What can hang from each mark
j835: j630
j877: j762
j667: j387 j810
j762: j819
j120: j630
j630: j120 j835
j387: j667
j810: j667 j819
j819: j120 j419 j762 j810
j419: j819

Each row was made from one small tree. The marks that hang from a mark follow it in brackets, in the order of their numbers. Every link used is in the known rows. Write each row's tree.
Known rows
j630{j120}: [-0.13  0.29 -0.03 -0.03  0.04  0.11  0.01  0.08  0.01 -0.06 -0.03 -0.13
 -0.32  0.08  0.00  0.08 -0.10 -0.02  0.12  0.09  0.07]
j819{j120 j419 j810{j667{j387}}}: [ 0.05 -0.15 -0.01  0.19  0.00 -0.09 -0.01  0.13 -0.02  0.09  0.01  0.11
  0.39 -0.10  0.04 -0.16  0.10  0.02  0.06 -0.07 -0.16]
j835{j630{j120}}: [-0.04  0.25  0.01 -0.10  0.04  0.18  0.01  0.07  0.11  0.07 -0.06 -0.04
 -0.43 -0.20 -0.06  0.13 -0.15 -0.02  0.13  0.08  0.12]
j810{j667{j387} j819{j120{j630} j419 j762}}: [ 0.01 -0.34 -0.02 -0.14  0.06 -0.25 -0.02  0.05 -0.03  0.03  0.01 -0.05
  0.39  0.26 -0.02 -0.29 -0.05 -0.05  0.14  0.00 -0.10]
j877{j762{j819{j120 j419 j810}}}: [ 0.05  0.05  0.05  0.04 -0.10  0.05 -0.03 -0.18  0.04 -0.01  0.04 -0.03
  0.01 -0.17  0.01  0.20  0.07  0.00 -0.22 -0.01  0.07]
j819{j419 j762}: [ 0.00 -0.09  0.04 -0.13 -0.01  0.11 -0.09 -0.02 -0.04 -0.02 -0.05 -0.01
 -0.02  0.09  0.00  0.09  0.03  0.03 -0.14  0.08  0.11]
j762{j819{j419}}: [-0.05  0.12  0.00 -0.07 -0.11  0.19 -0.01 -0.02 -0.02 -0.06 -0.04 -0.04
 -0.35  0.10  0.01  0.23  0.05  0.02 -0.18  0.09  0.20]
j419{j819{j120 j762 j810{j667{j387}}}}: [ 0.00  0.12 -0.03  0.02 -0.07 -0.08  0.01  0.02 -0.02 -0.05  0.01  0.01
 -0.06 -0.04 -0.02 -0.11  0.02 -0.01 -0.06 -0.05 -0.11]
j877{j762{j819{j120 j419}}}: [ 0.01  0.10  0.01 -0.08 -0.08  0.08 -0.04 -0.17  0.04 -0.05  0.03 -0.09
 -0.10 -0.11  0.01  0.21  0.00 -0.03 -0.25  0.03  0.12]
j667{j810{j819{j762}}}: [ 0.01 -0.07 -0.06 -0.12  0.09  0.29  0.02 -0.01 -0.12 -0.04 -0.05 -0.06
 -0.28  0.04  0.02  0.06 -0.18  0.01  0.11  0.02  0.16]
j630{j835}: [-0.17  0.37  0.02 -0.08 -0.01  0.23  0.03  0.03 -0.05 -0.09 -0.08 -0.07
 -0.52  0.02  0.02  0.23 -0.07  0.04  0.20  0.07  0.13]
j819{j120{j630} j419 j762 j810{j667{j387}}}: [ 0.07 -0.41  0.07  0.09  0.01 -0.29 -0.09 -0.01  0.01  0.08  0.03  0.09
  0.56  0.02 -0.03 -0.13  0.10  0.02 -0.03 -0.06 -0.18]
j387{j667{j810{j819}}}: [ 0.00  0.37 -0.07 -0.07  0.12  0.29  0.10  0.10  0.00 -0.06 -0.02 -0.04
 -0.44 -0.04 -0.02  0.00 -0.15 -0.02  0.18  0.05  0.19]
j819{j120 j762 j810{j667{j387}}}: [ 0.06 -0.20  0.02  0.05  0.00  0.04 -0.05  0.05  0.00 -0.03  0.00  0.03
  0.14 -0.12 -0.02 -0.12  0.04  0.01  0.05 -0.04 -0.15]
j762{j819{j120 j419 j810{j667}}}: [ 0.01 -0.06 -0.01  0.16 -0.12 -0.03  0.00  0.05  0.09  0.00  0.04  0.06
 -0.04 -0.11  0.03  0.06  0.16  0.01 -0.10 -0.01 -0.06]
j810{j667 j819{j419}}: [-0.03 -0.03 -0.05 -0.11  0.04 -0.04  0.03  0.14  0.01  0.02  0.02 -0.01
 -0.06  0.22  0.07 -0.12 -0.05 -0.02  0.20  0.05 -0.01]
j819{j120 j419 j762 j810{j667}}: [ 0.06 -0.31  0.03  0.16 -0.03 -0.18 -0.08  0.06  0.09  0.05  0.05  0.12
  0.36 -0.17  0.02 -0.13  0.18  0.03 -0.04 -0.04 -0.21]
j877{j762{j819{j419 j810}}}: [ 0.05  0.07  0.07 -0.03 -0.11  0.12 -0.04 -0.19  0.01 -0.03  0.02 -0.05
 -0.13 -0.07  0.00  0.30  0.04  0.02 -0.22  0.01  0.17]
j877{j762{j819{j120{j630} j419 j810{j667}}}}: [ 0.05 -0.06  0.05  0.01 -0.07 -0.12 -0.03 -0.18  0.09  0.00  0.08 -0.02
  0.07 -0.10  0.01  0.19  0.03 -0.01 -0.18 -0.03  0.00]
j419{j819{j120}}: [-0.11  0.45 -0.07 -0.07 -0.01  0.09  0.07  0.00 -0.02 -0.06 -0.02 -0.03
 -0.33  0.02  0.03 -0.01 -0.08 -0.04 -0.10  0.02 -0.01]
j419{j819{j120 j762}}: [-0.07  0.30 -0.04 -0.11 -0.04  0.03  0.01 -0.04 -0.01 -0.09 -0.02 -0.05
 -0.27  0.01 -0.01 -0.02 -0.03 -0.03 -0.16  0.03 -0.01]
j762{j819{j120{j630} j419 j810{j667}}}: [ 0.00 -0.11  0.03  0.12 -0.08 -0.15  0.01 -0.02  0.09  0.02  0.05  0.06
  0.04 -0.01  0.02  0.09  0.12  0.01 -0.11 -0.01 -0.06]
j387{j667{j810{j819{j120 j419 j762}}}}: [ 0.03  0.17 -0.06  0.01  0.10  0.11  0.05  0.09  0.05 -0.02  0.00 -0.01
 -0.13 -0.13 -0.03 -0.10 -0.04 -0.03  0.10  0.03  0.10]
j762{j819{j120{j630{j835}} j419 j810}}: [-0.06  0.02  0.07  0.17 -0.11 -0.10  0.01 -0.08  0.04  0.02  0.00  0.03
 -0.01 -0.04 -0.01  0.18  0.15  0.04 -0.07 -0.01  0.00]

Write each row's tree
[-0.05  0.09 -0.02  0.01 -0.09  0.10  0.00 -0.01  0.02 -0.04 -0.02 -0.02
 -0.17 -0.02  0.02  0.11  0.08 -0.01 -0.19  0.06  0.08] : j762{j819{j120 j419}}
[ 0.03  0.13 -0.04 -0.03  0.12  0.02  0.05  0.04  0.05  0.00  0.01 -0.01
 -0.06 -0.04 -0.05 -0.08 -0.08 -0.03  0.09  0.02  0.09] : j387{j667{j810{j819{j120{j630} j419 j762}}}}
[-0.07  0.15  0.02  0.05 -0.06 -0.27  0.02 -0.05  0.06 -0.04  0.04  0.02
 -0.11 -0.02 -0.01  0.00  0.03  0.00  0.02 -0.06 -0.16] : j419{j819{j120{j630{j835}} j762 j810{j667}}}
[ 0.10 -0.31  0.05  0.03 -0.06 -0.04 -0.09  0.07 -0.06  0.02 -0.02  0.06
  0.25  0.03 -0.01 -0.02  0.11  0.06 -0.01 -0.02 -0.01] : j819{j419 j762 j810{j667{j387}}}
[ 0.03 -0.11  0.00  0.21  0.01 -0.12 -0.01  0.12  0.07  0.09  0.05  0.14
  0.28 -0.15  0.07 -0.11  0.13  0.02  0.04 -0.05 -0.21] : j819{j120 j419 j810{j667}}
[-0.01  0.02  0.02  0.16 -0.11  0.07  0.01 -0.02  0.04  0.01 -0.01  0.05
 -0.05 -0.09  0.02  0.10  0.17  0.03 -0.16  0.01  0.01] : j762{j819{j120 j419 j810}}
[-0.03  0.03 -0.07 -0.22  0.06  0.14  0.06  0.14 -0.10 -0.05 -0.03 -0.09
 -0.19  0.28  0.02 -0.14 -0.17 -0.03  0.27  0.04  0.07] : j810{j667{j387} j819}
[-0.02 -0.22 -0.02 -0.22  0.09 -0.10  0.01  0.03 -0.04 -0.03  0.00 -0.09
  0.13  0.26 -0.03 -0.25 -0.13 -0.06  0.19  0.01 -0.08] : j810{j667{j387} j819{j120{j630} j762}}
[ 0.01  0.24 -0.06  0.00  0.14  0.05  0.09  0.06  0.04  0.02  0.01  0.00
 -0.10 -0.03 -0.03 -0.07 -0.10 -0.03  0.13  0.02  0.10] : j387{j667{j810{j819{j120{j630} j419}}}}
[ 0.04 -0.11 -0.09 -0.07  0.08  0.26  0.04  0.06 -0.27  0.03 -0.11 -0.06
  0.04  0.13  0.02 -0.03 -0.18  0.01  0.15 -0.02  0.22] : j667{j387 j810{j819{j419}}}
[-0.09  0.24  0.05  0.04 -0.06 -0.17  0.02 -0.12  0.01 -0.03  0.00  0.01
 -0.11  0.00 -0.03  0.05  0.03  0.01 -0.05 -0.04 -0.09] : j419{j819{j120{j630{j835}} j762 j810}}
[-0.02 -0.17 -0.05 -0.10  0.09 -0.20  0.03  0.09 -0.05  0.06  0.01 -0.03
  0.33  0.27  0.02 -0.28 -0.08 -0.05  0.20 -0.01 -0.09] : j810{j667{j387} j819{j120{j630} j419}}
[-0.07 -0.12 -0.04 -0.06  0.06 -0.26  0.04  0.11 -0.04  0.05  0.00 -0.04
  0.28  0.22  0.02 -0.23 -0.06 -0.04  0.31 -0.01 -0.10] : j810{j667{j387} j819{j120{j630{j835}} j419}}
[-0.01 -0.02  0.02  0.03 -0.06  0.02  0.03 -0.03  0.01 -0.05  0.02 -0.01
 -0.14  0.04 -0.02  0.09  0.01  0.00 -0.05 -0.02 -0.02] : j762{j819{j120{j630} j810{j667{j387}}}}
[ 0.02  0.24 -0.07 -0.04  0.11  0.21  0.07  0.08  0.04 -0.06 -0.01 -0.04
 -0.29 -0.12 -0.04 -0.08 -0.10 -0.03  0.13  0.04  0.11] : j387{j667{j810{j819{j120 j762}}}}
[ 0.06 -0.17  0.10  0.06 -0.04  0.07 -0.09 -0.04 -0.03  0.04 -0.03  0.08
  0.14  0.01 -0.01  0.08  0.13  0.08 -0.11  0.02  0.03] : j819{j419 j762 j810}
[-0.04  0.23 -0.03  0.02 -0.01 -0.15  0.06  0.00 -0.03  0.00  0.02  0.03
 -0.03  0.08  0.00 -0.07 -0.06 -0.02 -0.01 -0.07 -0.11] : j419{j819{j120{j630} j810{j667{j387}}}}
[ 0.05  0.01  0.04 -0.07 -0.06  0.01 -0.02 -0.19  0.02 -0.06  0.05 -0.08
 -0.05 -0.05 -0.03  0.19 -0.06 -0.02 -0.13 -0.04  0.05] : j877{j762{j819{j120{j630} j810{j667{j387}}}}}
[ 0.03 -0.17 -0.06 -0.07  0.07  0.18  0.00  0.01 -0.12  0.01 -0.05 -0.03
 -0.08  0.04  0.03  0.03 -0.11  0.01  0.08  0.01  0.15] : j667{j810{j819{j419 j762}}}
[ 0.00 -0.07  0.08  0.16  0.06 -0.12 -0.01 -0.06  0.02  0.14  0.02  0.13
  0.38  0.01  0.02 -0.02  0.07  0.04 -0.05 -0.05 -0.13] : j819{j120{j630} j419 j810}
[ 0.02 -0.22  0.07  0.03  0.05 -0.13 -0.04 -0.05  0.09  0.00  0.06  0.06
  0.14 -0.04 -0.02 -0.04  0.01  0.01  0.01 -0.04 -0.21] : j819{j120{j630} j762 j810{j667}}
[ 0.05 -0.30 -0.06 -0.07  0.10  0.06 -0.01 -0.02 -0.22  0.05 -0.08 -0.06
  0.29  0.12 -0.02 -0.11 -0.15 -0.01  0.08 -0.04  0.11] : j667{j387 j810{j819{j120{j630} j419 j762}}}
[ 0.09 -0.36  0.03  0.14 -0.04 -0.14 -0.09  0.08  0.00  0.05  0.01  0.08
  0.46 -0.11  0.00 -0.17  0.15  0.03 -0.01 -0.05 -0.17] : j819{j120 j419 j762 j810{j667{j387}}}
[ 0.05 -0.37  0.08  0.12  0.02 -0.32 -0.08 -0.03  0.10  0.08  0.07  0.12
  0.46 -0.03  0.00 -0.08  0.12  0.02 -0.05 -0.05 -0.23] : j819{j120{j630} j419 j762 j810{j667}}
[ 0.01  0.13  0.03 -0.15 -0.09  0.15 -0.04 -0.18  0.00 -0.07  0.01 -0.11
 -0.23 -0.01  0.01  0.31 -0.02 -0.01 -0.24  0.05  0.22] : j877{j762{j819{j419}}}
[ 0.01  0.00  0.03  0.22  0.01  0.01 -0.01  0.03  0.01  0.11  0.00  0.13
  0.28 -0.13  0.04 -0.05  0.13  0.04 -0.04 -0.03 -0.12] : j819{j120 j419 j810}
[-0.04  0.18  0.04  0.00 -0.02 -0.10  0.01 -0.13  0.01 -0.02  0.01  0.03
 -0.06  0.04 -0.03  0.00  0.00  0.00 -0.15 -0.03 -0.08] : j419{j819{j120{j630} j762 j810}}
[ 0.04  0.18 -0.05 -0.05  0.08  0.17  0.05  0.08  0.02 -0.04 -0.02 -0.02
 -0.24 -0.05 -0.03 -0.03 -0.06 -0.01  0.10  0.05  0.18] : j387{j667{j810{j819{j419 j762}}}}
